Each row was made from one path, in order. Every step used is in the known rows, and no mark comes twice. Write each row's path.
Known rows
kiliz -> rezit -> kuli: [-0.11  0.03 -2.78 -0.30  1.60  0.31  1.14  0.43 -0.23  0.31 -2.20  0.91
  0.60  2.22 -1.13 -1.50 -3.03 -0.02 -1.44  1.39 -2.11 -1.60 -1.45  1.51
  2.07  2.16  3.18  2.55  1.36]
zomefom -> finu -> todo -> kiliz: [-0.22  1.61 -1.08  0.11 -0.54  0.16 -1.74 -0.36 -0.98 -2.24  2.31 -2.37
 -1.76  0.41  3.16 -0.54  3.47  0.63 -0.57 -4.55 -1.39  1.47  2.00 -0.22
 -1.50 -0.10 -0.26 -0.40 -0.03]
kuli -> zomefom -> finu -> todo: [-1.17  0.98 -1.20  1.15 -1.63 -0.22  0.37  1.36 -1.67 -0.98  1.25 -0.64
 -2.17 -1.55  2.65  2.25  0.05  0.65  4.36 -3.32 -0.87  5.64 -0.70 -2.71
 -1.49  0.55 -2.10 -2.21 -2.34]
todo -> kiliz -> rezit -> kuli -> zomefom -> finu: [ 0.63  0.40 -1.50 -2.11  1.08 -0.04 -2.36 -0.30 -0.16  1.27  0.19  0.29
  1.55  1.92  1.73  0.21 -0.87 -0.15 -2.57 -3.43 -2.15  1.24  1.98  0.20
  0.32  1.32 -0.70  1.26 -0.51]
kiliz -> rezit -> finu: [ 1.21  0.57 -1.93 -0.59  0.21 -0.23  0.23  1.88  2.37 -1.14 -1.11 -2.69
  0.03 -0.61 -2.07  0.26 -0.96  0.58 -0.77  0.66 -0.88  0.69  0.54  0.28
 -0.41  1.96  2.87  1.17  1.09]
finu -> rezit: [-1.70 -1.72  1.79  0.12 -3.23 -2.06  0.54 -0.75 -0.12 -0.77  0.64  3.10
  0.36 -1.01  0.77  2.68  0.79  0.17  1.80  1.55  0.81 -2.39  1.24  3.23
 -1.25 -2.20  2.94  0.51  2.43]
kuli -> todo -> kiliz -> rezit -> finu -> zomefom: [-0.86 -0.07  2.38 -2.11 -1.01  2.48 -0.06  0.57  1.32 -1.72  1.46 -5.76
  1.39  1.32 -0.48 -1.38  3.24  1.81 -3.92 -0.05 -0.68 -0.64  3.24 -1.16
 -0.62  0.40 -0.07  1.99 -0.30]
finu -> todo -> kiliz: [-1.86  2.62  1.39 -0.38 -1.08  1.75 -1.31 -2.59 -1.24  2.00  1.15 -1.47
  1.29  0.14 -0.96  0.99  1.34 -0.72  0.28 -4.61 -2.26 -1.17  2.74  0.86
  0.58  0.46 -0.43 -0.05  0.30]
zomefom -> kiliz -> todo -> finu: [-0.16 -0.32  0.97  2.55  3.22  0.53 -0.80 -0.59  0.72 -0.06 -1.76 -0.58
 -1.30 -0.63 -0.85 -1.39  1.12 -2.66 -0.49  1.17  1.85 -0.71 -1.45  0.65
 -0.80 -0.23 -0.21 -1.26 -1.47]
kuli -> todo -> finu -> rezit: [-4.66 -0.82  3.56 -0.74 -1.22  2.97  2.13  0.18 -0.39 -2.01  1.48 -3.24
 -1.00 -0.84 -1.31  0.15  3.44  3.34  0.15  1.83 -0.69 -1.77  1.51 -0.10
  1.24 -0.91 -0.69 -0.75  0.52]
kiliz -> todo -> finu: [-1.22  2.18  2.11 -2.10  2.62  2.30 -0.98  0.58  2.39  0.24 -0.47 -1.23
 -0.19 -0.46 -3.83 -1.08  2.49  1.99  1.48 -0.37 -2.33 -0.73 -0.45  0.48
 -0.42 -0.54 -2.85 -3.32 -0.37]
kuli -> rezit: [-0.35  0.74 -0.64  1.82  2.85 -1.65 -2.70 -1.81 -0.68 -0.64  1.04  1.27
  2.96  1.04 -1.93  1.76 -0.27 -4.08 -1.01 -1.85  0.84 -0.22  0.26  0.57
  0.13 -1.32  1.55  1.34 -0.01]
zomefom -> finu -> rezit -> kuli: [ 0.75 -1.00 -1.20 -0.21 -1.87 -2.22 -0.04  0.81 -1.17 -3.34  1.57  2.42
 -2.29  0.31  4.43 -0.55  2.04  1.26 -0.39  1.48  0.87  0.36 -0.36  1.06
 -1.85 -1.55  1.44  0.48  1.38]
zomefom -> kiliz -> todo -> finu -> ganu: [ 0.94 -0.45  0.40  2.79  3.19  0.39 -0.59 -0.51  0.86  0.58 -0.92 -0.22
 -1.39 -0.97 -1.07 -0.85  1.44 -2.75  0.02  0.11  1.31 -1.37 -1.42  0.87
 -0.50 -1.54 -1.47 -1.66 -0.69]
rezit -> kuli -> todo -> finu: [-1.85  0.50  0.66 -1.43  1.02  3.63  1.92 -0.28 -1.85  0.68  0.31 -0.45
 -0.63  1.98 -1.56 -2.85  0.47  2.42 -2.39  3.47 -0.80 -1.68 -2.17 -1.00
  2.87  0.09 -2.78 -0.14  0.40]
finu -> todo -> kiliz -> rezit -> kuli: [-1.33  2.89  0.25 -0.90 -0.32  1.79 -0.75 -2.21 -1.69  2.11 -0.13 -0.58
  1.71  1.07 -1.29 -0.41 -0.72 -0.69 -0.41 -3.51 -3.00 -1.68  2.24  0.99
  1.84  2.43  1.57  1.64  0.36]
todo -> finu -> rezit -> kuli -> zomefom -> kiliz: [-2.04 -1.63  1.75  0.17 -0.42 -0.64  0.93 -0.73 -0.53  1.30 -0.67  3.04
 -1.03 -2.34  0.70  1.58 -1.24  1.54  3.23  0.38  0.95 -0.88 -0.10  0.24
  2.07 -0.46 -1.23 -2.64 -0.39]
zomefom -> finu: [ 0.30 -0.52 -2.51  0.90  0.07 -0.80 -0.91  1.30  0.23 -3.53  1.79 -1.89
 -2.74  0.58  3.45 -0.39  3.22  1.05 -0.83 -1.93 -0.28  2.06  0.02  0.06
 -2.17 -1.73 -0.47 -0.92  0.64]
kuli -> zomefom -> kiliz: [-0.90 -1.66 -0.66  3.44 -0.05 -0.88  0.26  0.30 -1.24  1.10 -0.79  0.80
 -1.16 -1.53  1.73  2.79 -2.02 -2.80  2.73 -0.65  1.87  4.23 -2.05 -1.44
 -0.97 -0.25 -1.60 -1.49 -2.63]
rezit -> finu: [ 2.27  1.22 -0.12 -1.08 -1.36  0.24 -0.60  1.50  2.29 -0.14  1.18 -2.59
 -0.94 -1.76 -1.94  0.78  1.90  0.85 -0.91  1.28  1.52  2.14  0.04 -1.00
 -2.04 -0.88 -2.28 -1.73  1.01]
finu -> todo: [-2.54  2.21  0.67  1.24 -1.30  1.73  0.63 -1.62 -1.52  0.70  0.31 -1.23
 -0.23 -0.44 -1.67  0.46  0.56 -0.29  2.08 -2.18 -1.87 -1.18  0.43  0.79
  0.89  0.56  0.97 -0.32  0.88]
rezit -> kuli -> zomefom -> finu -> ganu: [ 1.85  0.22 -2.71 -0.30  0.02 -0.11  0.90  0.98 -2.15  1.50  1.08  3.22
 -1.50  0.83  1.86 -0.18 -1.44  0.72  1.00  0.15 -0.67  2.65 -3.43 -1.90
  0.58 -1.24 -4.59 -1.34 -0.11]
rezit -> finu -> zomefom -> kiliz: [ 4.62 -1.42  0.66  0.76 -2.08 -2.30 -0.38  1.06  3.54 -1.03  0.24 -2.90
 -0.34 -1.94  1.09 -0.74  1.20  0.10 -0.38  1.02  4.73  0.79  0.67 -1.94
 -2.93 -1.20 -0.46 -1.16 -0.39]
zomefom -> kiliz -> todo -> finu -> rezit -> kuli: [ 0.22 -0.49  1.47  1.86  2.28 -0.16 -0.26 -0.90 -0.15  0.27 -1.97  1.96
 -1.08 -0.59 -0.34 -1.82  0.32 -2.51 -0.48  3.13  2.54 -1.57 -1.79  1.14
 -0.36  0.01  0.75 -0.39 -1.16]

Which path is each row?
[-1.37  2.92  0.40 -0.85 -0.64  1.61 -0.49 -1.87 -1.93  2.55 -0.09 -0.18
  1.54  0.41 -0.92  0.46 -1.55 -0.70  0.91 -3.94 -3.08 -0.06  1.87 -0.03
  1.67  2.68  0.63  1.07 -0.64]	finu -> todo -> kiliz -> rezit -> kuli -> zomefom
[-0.71 -1.09  1.29 -0.91 -3.16 -1.86  1.33 -0.38 -1.93  1.07  0.07  5.91
  0.38 -0.67  1.19  1.91 -2.02  0.37  2.35  3.28  0.95 -0.57 -1.08  1.43
 -0.12 -0.97  1.10  0.44  0.96]	finu -> rezit -> kuli -> zomefom
[-1.65  0.77  1.79 -2.01 -0.26  3.37 -0.17  0.58  0.35 -1.22  1.57 -5.41
  0.92  1.14 -1.48 -0.84  3.26  1.35 -4.41  0.50 -1.42 -0.11  2.70 -0.69
 -0.25  0.75 -0.25  2.03 -0.02]	kuli -> todo -> kiliz -> rezit -> finu
[-0.96 -2.41  1.53 -0.01  0.05 -0.50  0.18 -0.35  3.42  0.02 -0.13 -2.47
  0.10 -1.17  0.93  0.20  0.88  3.64  3.24 -4.38 -0.06 -2.20  2.18 -0.78
  1.16 -1.87 -2.59 -4.09 -0.01]	todo -> finu -> zomefom
[ 3.30  0.71  0.38  0.63  1.01 -3.13 -2.72 -0.62  1.87 -1.50  1.45 -0.36
  3.22 -0.55 -1.51  0.81  0.19 -2.62 -0.83 -1.18  3.24  0.67  1.16 -1.68
 -1.59 -1.08  0.93  0.64 -0.75]	kuli -> rezit -> finu -> zomefom
[-0.18  1.65 -1.66  0.11 -0.23 -0.04 -1.36  0.01 -0.89 -2.54  1.63 -2.49
 -1.50  0.49  3.04 -0.69  2.72  0.54 -0.65 -4.53 -1.99  1.32  2.27  0.03
 -1.08  0.89  1.26  0.52 -0.11]	zomefom -> finu -> todo -> kiliz -> rezit
[ 2.50 -4.16 -0.48  2.76 -0.27 -3.22  0.81 -0.61  2.24 -1.09 -2.37 -0.46
  1.09  1.03  3.55 -2.39 -1.89 -1.29 -0.13 -0.16  3.29 -2.90  0.22  0.11
 -0.49 -0.27  3.56  1.60 -0.46]	finu -> zomefom -> kiliz -> rezit -> kuli
[ 0.49  0.51 -0.45  0.25  1.72  0.88  0.59  0.02 -1.88  2.70 -1.54  3.30
 -0.77  0.38 -0.17 -1.12 -2.92 -0.76  0.92  2.48  0.89  1.87 -4.00 -1.69
  1.28  0.81 -3.23 -1.30 -2.19]	rezit -> kuli -> zomefom -> kiliz -> todo -> finu
[-0.63 -0.08 -1.94 -0.52  1.83  1.96  2.22  0.77 -0.28  0.10 -0.93 -0.84
  0.05  1.69 -2.13 -1.67 -1.41  1.60 -1.31  1.04 -3.14 -2.52 -0.88  0.50
  3.24  1.27  0.92  1.87  1.58]	kiliz -> rezit -> kuli -> todo -> finu -> ganu
[ 0.00  0.99  2.91 -2.15  1.66  0.98 -0.66  0.60  3.77 -0.27 -0.69 -1.65
  0.67 -0.43 -2.34 -1.81  2.27  2.80  2.32 -1.30 -1.39 -1.66  0.42 -0.22
 -0.88 -0.91 -2.39 -3.30 -0.62]	kiliz -> todo -> finu -> zomefom
[ 0.27 -1.09 -1.22  2.84  0.01 -1.12  0.59  1.35 -0.27  0.54 -1.52 -0.20
 -1.12 -2.06  0.99  2.46 -2.92 -2.50  2.43 -0.04  1.81  4.82 -1.70 -1.89
 -1.05  1.60  0.12 -0.53 -2.85]	kuli -> zomefom -> kiliz -> rezit -> finu
[-0.30 -0.05 -2.69 -0.26  1.11  0.10  1.41  0.91 -0.73  0.87 -2.35  1.49
  0.55  1.43 -0.70 -0.28 -4.28  0.03  0.45  0.88 -2.13  0.64 -1.91  0.16
  1.86  2.63  2.01  1.77 -0.05]	kiliz -> rezit -> kuli -> zomefom
[-0.99 -1.59 -1.50  3.32  0.50 -1.04  0.66  0.71 -0.85  0.61 -1.80  0.45
 -0.92 -1.23  1.54  2.52 -3.13 -2.87  2.75 -0.73  1.17  3.85 -1.68 -1.20
 -0.42  1.22  0.64 -0.22 -2.68]	kuli -> zomefom -> kiliz -> rezit
[-0.26 -0.20 -0.85  2.95 -0.49 -0.74  0.86  0.93 -0.95  0.74 -1.58 -0.39
 -1.12 -2.40  0.63  2.23 -3.02 -2.56  3.18 -0.53  1.40  4.53 -1.42 -2.13
 -0.61  2.42  0.71 -0.32 -3.08]	kuli -> zomefom -> kiliz -> rezit -> finu -> todo
[-3.09 -1.57  2.16 -0.36 -0.75 -0.34  0.40 -0.67  1.11  0.16  0.29  0.77
 -0.68 -2.33 -0.27  2.49  1.05  2.63  3.30 -1.56 -0.48 -2.13  1.98  1.59
  1.35 -1.62 -0.71 -3.05  1.19]	todo -> finu -> rezit
[-1.17  0.15 -1.74 -0.59  1.29  1.84  1.96  0.75 -0.86 -0.71 -1.65 -0.79
  0.35  2.51 -1.66 -2.39 -1.89  0.75 -2.46  2.94 -2.22 -1.75 -1.34  0.69
  2.30  2.44  3.28  3.40  1.04]	kiliz -> rezit -> kuli -> todo
[-1.63 -0.98  2.27 -1.21 -3.00 -0.23  1.93 -0.66 -2.07 -0.54  0.75  3.55
  0.26  0.55  0.28 -0.21  0.37  0.96 -0.54  5.39  0.82 -2.95 -0.54  2.06
  0.26 -1.20  2.17  2.04  2.01]	finu -> rezit -> kuli -> todo
[ 0.32  2.00  1.25 -1.82  2.64  2.16 -0.49  0.64  2.51  1.21  0.84 -0.73
 -0.32 -0.88 -4.06 -0.16  2.98  1.89  2.21 -1.99 -3.22 -1.57 -0.33  0.64
 -0.11 -2.38 -4.91 -3.88  0.92]	kiliz -> todo -> finu -> ganu
[ 1.09  0.65 -0.75  0.36  1.17  0.55  0.63 -0.01 -2.26  2.47 -1.42  3.82
 -0.43  1.00  0.07 -1.23 -3.04 -1.67  0.12  3.26  1.09  2.00 -4.37 -1.36
  0.48  0.66 -2.48 -0.25 -1.78]	rezit -> kuli -> zomefom -> kiliz -> todo
[ 0.53  1.91 -1.27 -0.29 -0.44  0.41  0.78  1.31  1.35 -0.87 -1.18 -2.98
 -0.02 -1.08 -2.69 -0.09 -1.06  0.48  0.26 -0.10 -1.48  0.38  0.89  0.01
  0.19  3.12  3.71  1.42  0.74]	kiliz -> rezit -> finu -> todo
[ 3.69  0.03  0.35  1.88  1.46 -3.56 -2.91 -0.87  1.43 -1.51  0.87 -0.27
  2.81 -0.78 -0.86  0.50  0.01 -4.03 -1.30 -0.59  4.49  0.72  0.89 -1.69
 -1.71 -0.88  1.66  1.11 -1.29]	kuli -> rezit -> finu -> zomefom -> kiliz
[ 2.27  0.67 -0.87 -2.22  0.44 -0.09 -2.54 -0.11  2.18  1.88  1.30 -2.00
  1.90  0.24 -0.85  1.66  1.03 -0.30 -2.74 -4.32 -2.09 -0.14  3.67  0.92
 -0.48 -0.52 -1.63  0.44  1.33]	todo -> kiliz -> rezit -> finu -> ganu
[ 0.14  0.40 -1.28 -0.73 -0.07  0.68  0.95  0.17 -2.11  2.65 -0.46  3.33
 -0.13  1.19  0.10  0.16 -3.00  0.14  0.82  1.66 -0.29  2.06 -3.48 -1.33
  1.21  0.03 -3.25 -0.94 -0.57]	rezit -> kuli -> zomefom
[-0.28  0.92 -2.90  0.04  0.74  0.08  1.47  1.11 -1.51 -0.14 -1.74  1.02
 -0.32  1.12  0.23 -0.98 -3.56  0.29  0.90  0.06 -2.42  1.24 -1.66 -0.55
  1.59  3.34  2.68  1.96 -0.49]	kiliz -> rezit -> kuli -> zomefom -> finu -> todo
[-0.19 -2.38 -2.06  4.50  2.17 -1.15  0.22 -0.45 -0.16 -0.95 -2.60 -0.65
 -0.78  0.31  0.99 -0.34 -1.60 -4.10 -1.63  0.92  1.92 -1.05 -0.85  1.78
  0.01  1.12  4.63  2.23 -0.36]	zomefom -> kiliz -> rezit
[ 2.09 -0.11  0.14 -2.46 -0.25 -0.79 -2.66 -0.09  3.00  0.79  0.36 -2.63
  2.57  0.52  0.44  0.56  0.62  0.31 -2.52 -3.80 -0.76 -0.13  4.26  0.18
 -1.06  0.53  0.08  0.82  0.32]	todo -> kiliz -> rezit -> finu -> zomefom
[ 2.49 -2.89  1.67  2.16 -0.35 -2.52 -0.30 -0.49  3.19 -1.39 -1.32 -1.16
  1.08  0.39  2.39 -2.25  0.70 -1.25  0.63 -0.31  3.42 -2.42  0.31 -0.05
 -2.45 -1.73  1.53 -0.17 -1.06]	finu -> zomefom -> kiliz -> todo
[-0.44  0.05 -0.60 -1.62  1.06  0.21 -2.62 -1.01  1.20  1.30  0.06 -1.46
  2.36  1.63  0.10  1.32  0.39 -0.76 -2.79 -4.27 -2.44 -0.78  3.56  1.89
  0.21  0.38  0.44  1.34  0.68]	todo -> kiliz -> rezit
[-0.34 -1.69  1.18  0.50 -2.73 -2.37  1.27 -0.71 -2.34  0.91 -0.43  6.09
 -0.06 -0.84  1.94  1.59 -2.30 -1.15  1.86  3.98  2.20 -0.55 -1.38  1.33
 -0.21 -0.69  1.77  0.92  0.48]	finu -> rezit -> kuli -> zomefom -> kiliz
[-2.26 -1.16  1.72 -1.14 -0.49 -0.06  0.78 -0.83  0.16  1.01 -0.06  2.49
 -0.57 -1.50 -0.33  1.09 -0.22  2.82  2.43  0.16 -0.32 -2.47  0.70  1.22
  2.23 -0.99 -1.24 -2.53  1.18]	todo -> finu -> rezit -> kuli
[-1.21 -0.76  2.76 -2.02 -2.97 -0.08  0.87 -1.13 -1.90  0.06  1.04  3.62
  0.91  0.78  0.64 -0.04  0.72  0.89 -1.48  4.21  0.72 -2.92  0.64  2.03
  0.18 -1.11  1.54  2.21  1.78]	finu -> rezit -> kuli -> todo -> kiliz
[ 1.65  0.30 -1.00  0.44  1.65  0.73  0.93  0.01 -1.78  3.20 -0.56  3.72
 -0.81  0.07 -0.42 -0.63 -2.48 -0.87  1.37  1.40  0.19  1.14 -3.89 -1.62
  1.46 -0.48 -4.66 -1.75 -1.28]	rezit -> kuli -> zomefom -> kiliz -> todo -> finu -> ganu
[ 0.34 -0.63 -0.07 -1.21 -1.90 -1.19 -0.47  0.56 -1.46 -3.46  2.41  1.11
 -1.74  0.80  4.42 -1.10  3.14  1.57 -2.07  1.24  0.60  0.31  0.89  0.62
 -1.87 -1.19  0.86  1.20  0.84]	zomefom -> finu -> rezit -> kuli -> todo -> kiliz
[ 1.34  0.86 -0.30 -2.38  0.38  0.17 -2.82 -0.13  2.11  1.22  0.50 -2.33
  1.95  0.57 -0.61  1.00  0.69 -0.22 -3.15 -3.25 -1.47  0.45  3.72  0.75
 -0.63  0.86 -0.27  0.87  0.42]	todo -> kiliz -> rezit -> finu
[-4.38 -0.28  2.39 -0.31  0.36  4.28  1.66  0.36 -0.02 -1.50  1.29 -5.08
 -1.27 -0.05 -1.92 -0.61  3.56  3.29 -0.79  0.54 -1.45 -0.95  0.81 -1.06
  1.65 -0.71 -2.42 -1.35 -0.04]	kuli -> todo -> finu
[ 0.07 -0.85 -0.57 -0.33 -1.98 -1.24  0.60  0.96 -1.53 -4.21  1.98  1.25
 -2.45  0.57  4.06 -1.39  2.89  1.82 -1.11  2.43  0.92  0.25 -0.12  0.54
 -1.78 -1.27  1.48  1.04  1.02]	zomefom -> finu -> rezit -> kuli -> todo
[ 0.77 -0.43 -1.43  1.20  0.58  0.04  0.92 -0.24 -2.63  2.58 -1.13  3.67
 -0.58  0.91  1.04 -0.46 -3.47 -1.74  0.06  2.58  1.49  1.98 -4.04 -1.40
  0.99  0.29 -2.21 -0.28 -1.44]	rezit -> kuli -> zomefom -> kiliz
[ 1.60  3.34  0.26  0.90  1.38 -1.16 -2.58 -1.20 -0.45 -0.56  1.69 -0.25
  2.33 -1.13 -3.44  1.28  0.13 -3.42 -0.49 -1.01  1.62  1.27  0.61 -1.19
 -0.54  0.49  1.32  0.88 -0.70]	kuli -> rezit -> finu -> todo
[-0.97  0.66  0.07 -1.04  0.30  3.14  1.89 -0.20 -2.33  0.38  0.38  0.14
 -0.23  2.79 -1.31 -2.94  0.47  1.21 -3.37  4.59 -0.40 -1.45 -2.63 -0.52
  1.64 -0.18 -1.59  1.48  0.93]	rezit -> kuli -> todo
[-0.48 -1.09  1.16 -0.89 -2.81 -1.70  1.15 -1.03 -1.41  0.43  0.07  5.43
  0.59  0.21  0.74  0.70 -0.90  0.33  0.56  3.88  1.01 -2.83 -0.48  2.78
  0.08 -1.50  2.18  1.20  2.35]	finu -> rezit -> kuli
[ 4.01 -0.55  0.85 -1.20 -2.73 -1.67 -0.29  1.49  4.19 -1.00  1.04 -3.15
  0.24 -1.60  0.15 -0.31  1.63  2.03  0.36  0.09  2.93  0.84  1.14 -2.03
 -2.81 -1.55 -1.56 -1.76  0.53]	rezit -> finu -> zomefom
[ 2.66  0.34 -2.79 -0.14  0.28 -0.47  0.61  1.95  2.55 -0.16  0.19 -2.18
 -0.15 -1.00 -2.48  1.04 -0.39  0.50 -0.11 -0.84 -1.73 -0.21  0.64  0.45
 -0.19  0.15  0.84  0.53  2.35]	kiliz -> rezit -> finu -> ganu
